Known rows, with every way that one mark hangs from another
A[M]: [ 0.408  1.306  0.934 -1.639 -0.291 -1.243 -2.204 -0.583 -0.656  0.694
  0.172  1.460  0.648 -1.363 -2.637 -0.052  0.389  0.507 -0.472  0.431
 -0.290 -1.896]
R[A[M] N]: [ 1.346  1.162  0.600 -1.647 -0.651  0.107 -1.752 -0.577 -2.514 -0.419
 -0.665 -2.390  2.552 -0.822  0.512 -1.219  0.456  0.422 -2.992 -0.008
 -2.556  0.000]
N[M R Z]: [-1.062  0.366 -0.859  0.636  1.967 -0.249  2.276  0.242 -0.057  0.695
  0.517  0.997 -1.940  1.834 -1.531  0.822 -0.547 -1.418  1.118 -2.540
  1.581 -0.261]
A[M[N[R Z]]]: [ 0.285 -0.101 -0.948 -0.372  1.724  1.580  2.172 -1.446  0.864  0.927
 -0.369  2.047 -5.840  1.294 -0.490  2.039 -1.063  0.544  1.859 -1.508
  1.393  2.518]
M[A[R[N]]]: [-0.059  0.110  0.011 -0.356 -1.124  0.750 -0.793  0.423 -0.142  0.853
  3.808 -2.522  2.863 -2.530  1.688 -2.570  1.888 -0.561  1.344  2.180
 -0.827  1.845]
J[A[M]]: [ 1.592  1.614  0.675 -0.544 -1.263 -2.127 -2.276 -0.808  0.252 -2.169
 -0.567  1.509  1.383 -3.373 -0.547  0.656  0.005  0.157 -0.627  1.874
 -0.609 -2.881]
N[M[A] R Z]: [-0.533 -0.074 -0.522  1.550  1.577 -0.102  2.109 -0.107  0.889  0.392
  1.116  1.932 -2.615  0.773  1.270  1.333 -0.775 -1.662  3.178 -0.938
  1.582  0.396]
N[R]: [-1.400  0.315 -0.185 -1.161 -0.004  0.086 -0.328  0.540 -0.764  1.921
  0.438  0.410 -1.934  0.339 -3.237 -2.106  2.454 -0.060  1.848 -0.866
 -0.058 -0.675]
N[M[A] Z]: [-0.589  0.260  1.626  1.489  0.822 -0.242  0.052  0.085  0.655  0.249
  0.591  2.091  0.120  0.176  1.371  0.842 -1.739 -1.000  1.336  0.224
  1.131 -0.229]
A[R[N]]: [-0.594  0.320 -0.398 -1.158 -0.749  0.610 -0.813  0.778 -1.158  1.149
  3.322 -3.514  3.601 -1.347 -1.144 -2.838  1.966 -0.215 -0.741  0.654
 -0.989  1.271]
A[R]: [-0.876  0.907 -0.354 -1.179 -0.634 -0.253 -1.114  0.605 -0.193  1.661
  0.622 -1.096  2.497 -1.637 -2.579 -2.283  1.849  0.058  0.084  0.804
 -0.466 -0.400]
N[M]: [-0.710  0.584  1.261 -0.260  0.256 -0.292 -1.885  0.934 -0.448  0.807
 -0.058  0.827  2.800  0.310 -2.279 -0.369  0.644 -0.003 -1.142 -0.407
  0.454 -3.298]
N[Z]: [-1.700  0.678  1.913 -0.111  0.000 -0.303 -0.192  0.359 -0.792  1.407
 -0.124  0.793 -1.065  0.659 -2.246 -1.680 -0.953 -0.027  0.269 -0.607
  0.240  1.031]
J[A N[Z]]: [ 0.151  0.619  1.213  1.435 -2.298 -2.364 -0.344  0.486  0.804 -4.643
 -0.987  0.133 -1.514 -1.416  0.860 -0.821 -1.573  0.267 -0.128  1.035
  0.982 -0.885]
R[N[Z]]: [-1.451  0.131  1.838  0.025 -0.106  0.600  0.103  0.604 -1.682  0.936
  2.545 -1.582  0.047  0.873 -0.942 -2.314 -0.723 -0.134 -0.560 -0.900
 -0.180  2.606]
N[M Z]: [-1.077  0.711  1.280  0.717  1.243 -0.530  0.284  0.465 -0.478  0.517
  0.021  1.108  0.894  1.350 -1.418  0.482 -1.655 -0.668 -0.794 -1.279
  1.155 -0.929]
R[N[M]]: [-0.430 -0.052  1.091 -0.211  0.037  0.515 -1.554  1.175 -1.520  0.218
  2.554 -1.551  3.900  0.655 -0.992 -1.054  0.785 -0.228 -1.941 -0.469
 -0.016 -1.589]
Z[N]: [-0.973 -2.059  1.253 -0.325 -1.866 -1.543 -2.070  0.812  0.429  0.212
 -0.566  0.913  1.250  0.585 -2.219 -0.586  0.863  1.564 -1.106  1.125
 -0.412 -2.167]

Rows
[ 1.547 -1.174 -2.062 -1.080 -0.705 -1.996  0.141 -1.043  0.153 -1.214
 -3.098  0.253 -1.078  0.484 -0.185  1.752  0.740  0.799 -1.394 -0.189
 -1.837 -1.771] : Z[N[R[A[M]]]]
[-0.264 -0.263  1.521  1.570  0.569  0.519  0.552  0.425 -0.288 -0.225
  3.235 -0.388  1.166  0.411  2.790  0.189 -1.575 -1.120  0.515 -0.033
  0.690  1.467] : R[N[M[A] Z]]
[ 0.277  0.500  0.769 -0.126 -0.205  1.081 -1.569  1.158 -2.559 -0.260
 -0.968 -3.084  4.800  0.845  0.897 -1.402  0.647  0.009 -3.739 -0.628
 -1.703 -1.230] : R[A N[M]]
[ 1.379  0.995 -1.106 -1.689 -0.143 -0.528 -0.583 -0.741 -0.795  0.137
  3.642 -2.476  3.411 -2.426 -0.751 -0.719  1.120 -0.405 -1.047  0.778
 -0.796  0.771] : A[M R[N]]
[ 2.627  1.551 -1.825  0.698 -1.513 -3.664  1.116 -1.267  1.889 -5.595
  0.127 -0.518 -0.076 -3.714  1.836  1.628 -1.988 -0.548 -0.269  1.678
  0.881 -0.359] : J[A[M R] N[Z]]
[-0.521 -0.531  0.202  0.871  0.309  2.573  1.079 -0.308  2.008  1.503
  0.072  0.444 -1.836 -0.744  2.412 -0.216 -0.732  0.340  2.613  1.745
  0.897  4.082] : M[A[R] N[Z]]
[ 1.201  1.321  0.589 -0.648  0.280 -0.035  0.427 -0.923 -2.455 -0.549
 -0.658 -2.126  0.559  0.142  1.294 -0.364 -1.835 -0.213 -2.674 -0.881
 -1.881  2.457] : R[A[M] N[Z]]
[ 1.091  1.058 -1.198 -0.676  0.748 -0.735  1.604 -1.150 -0.685 -0.118
  3.701 -2.321  1.436 -1.485  0.073  0.251 -1.102 -1.017 -0.629 -0.313
 -0.173  3.071] : A[M R[N[Z]]]
[ 0.275  0.252  1.237 -0.231  1.018  1.346  0.115 -1.152  0.677  0.750
 -0.951  2.121 -2.997  0.679 -0.344  1.555 -2.044  1.238 -0.155 -0.270
  0.974  1.946] : A[M[N[Z]]]
[ 0.345 -1.872 -1.905  0.377 -0.280 -1.133  0.419  0.548  0.178 -1.165
 -3.424 -0.445  1.128  2.201  0.264  1.525  1.063  0.435 -2.155 -0.932
 -1.046 -3.089] : Z[N[M R[A]]]
[-0.293 -0.148 -0.575  0.463  0.733  0.072  0.073  0.341  0.706  0.680
  1.115  1.639 -0.757 -0.171  0.507  0.551  1.547 -1.059  2.793 -0.133
  0.827 -1.980] : N[M[A] R]
[-0.193 -0.533  0.205 -0.113 -0.659  2.821 -1.143  0.176  1.818  1.720
  0.073  0.124  0.114 -1.744  1.708 -0.988  1.519  1.003  2.212  2.653
  0.268  1.763] : M[A[R] N]
[-0.153  0.743 -1.177 -0.269  0.825  0.465  0.215  0.611 -1.305  0.403
 -3.062 -0.802  0.852  1.223 -0.562 -0.324  1.427 -0.620 -1.074 -1.643
 -1.021 -2.297] : N[M R[A]]
[ 2.443  0.757 -1.427 -0.228 -0.700  0.661 -0.832 -1.094  1.994 -1.794
 -0.915  0.215  1.250 -3.665  1.503  1.772  0.282  0.751 -0.426  2.735
 -0.027 -0.450] : J[A[M[N] R]]
[-0.345 -1.872 -1.238 -0.445 -1.478 -0.817 -0.015  0.409 -0.346 -0.139
 -3.426 -0.766 -0.732  1.522 -0.636 -0.507  1.708  1.023 -1.011 -0.175
 -1.879 -1.247] : Z[N[R[A]]]
[ 1.036  0.048 -0.890  0.798 -1.274 -1.568 -0.893  0.568  1.756 -2.829
  1.120 -0.508  2.819 -1.984  1.983  0.284  0.713 -0.270  0.986  1.894
  1.361 -2.461] : J[N[M[A[R]]]]
[-0.648  0.072  1.124  0.785  1.027  0.385  0.494  0.751 -1.360  0.088
  2.543 -1.376  1.901  1.557 -0.145 -0.243 -1.389 -0.795 -1.548 -1.433
  0.700  0.784] : R[N[M Z]]
[-0.321 -2.520 -1.610  0.444 -0.033 -1.541  0.312  0.694  1.250 -0.640
  0.137  0.984  0.253  2.002 -1.591  1.828  1.228  0.179 -0.328 -0.784
  0.724 -3.418] : Z[N[M R]]
[-0.968 -0.384 -0.401  0.225  0.900  3.317  2.056 -0.063 -0.461  1.473
 -4.309 -0.516 -4.696  2.579  0.818 -0.649 -0.327  0.904  0.455 -1.643
 -0.446  3.456] : M[N[R[A] Z]]
[ 0.902  0.850  0.905 -0.353  0.722  2.031  0.232 -1.287 -0.394  0.262
 -4.565  0.529 -2.207  0.899  1.385  1.300 -2.305  1.407 -1.927 -0.371
 -0.818  2.155] : R[A[M[N[Z]]]]
[ 0.206 -2.440  1.037  1.331 -1.046 -1.634 -1.718  0.605  1.880 -1.094
  0.105  2.092  2.408  0.155  1.434  1.889  0.035  0.483 -0.152  1.995
  0.544 -3.398] : Z[N[M[A]]]
[-1.126 -1.159  0.307  0.978  0.782  2.856  1.967 -0.333  1.542  1.678
 -0.123  1.922 -6.304  1.215  1.826  0.145 -0.260  0.374  4.257  0.016
  1.345  3.753] : M[A N[R Z]]
[ 0.157 -2.730 -1.243  1.191 -0.376 -1.341  0.280  0.231  2.175 -0.920
  0.825  1.985 -0.481  0.807  1.340  2.207  1.104 -0.146  1.769  0.767
  0.847 -2.731] : Z[N[M[A] R]]
[ 0.851  1.555 -1.379 -0.733  1.223 -0.640  2.151 -1.441 -1.198  0.049
 -2.720  0.247 -3.325  0.472 -0.129  0.724 -1.005 -0.704  0.081 -1.892
 -1.161  1.344] : N[R[A[M]] Z]
[-1.667 -0.749 -0.063  0.136  1.208  2.748  2.019 -0.015  0.437  2.029
 -0.798  0.988 -5.569  2.397 -1.010 -0.275 -0.079  0.714  2.153 -1.562
  1.330  3.034] : M[N[R Z]]
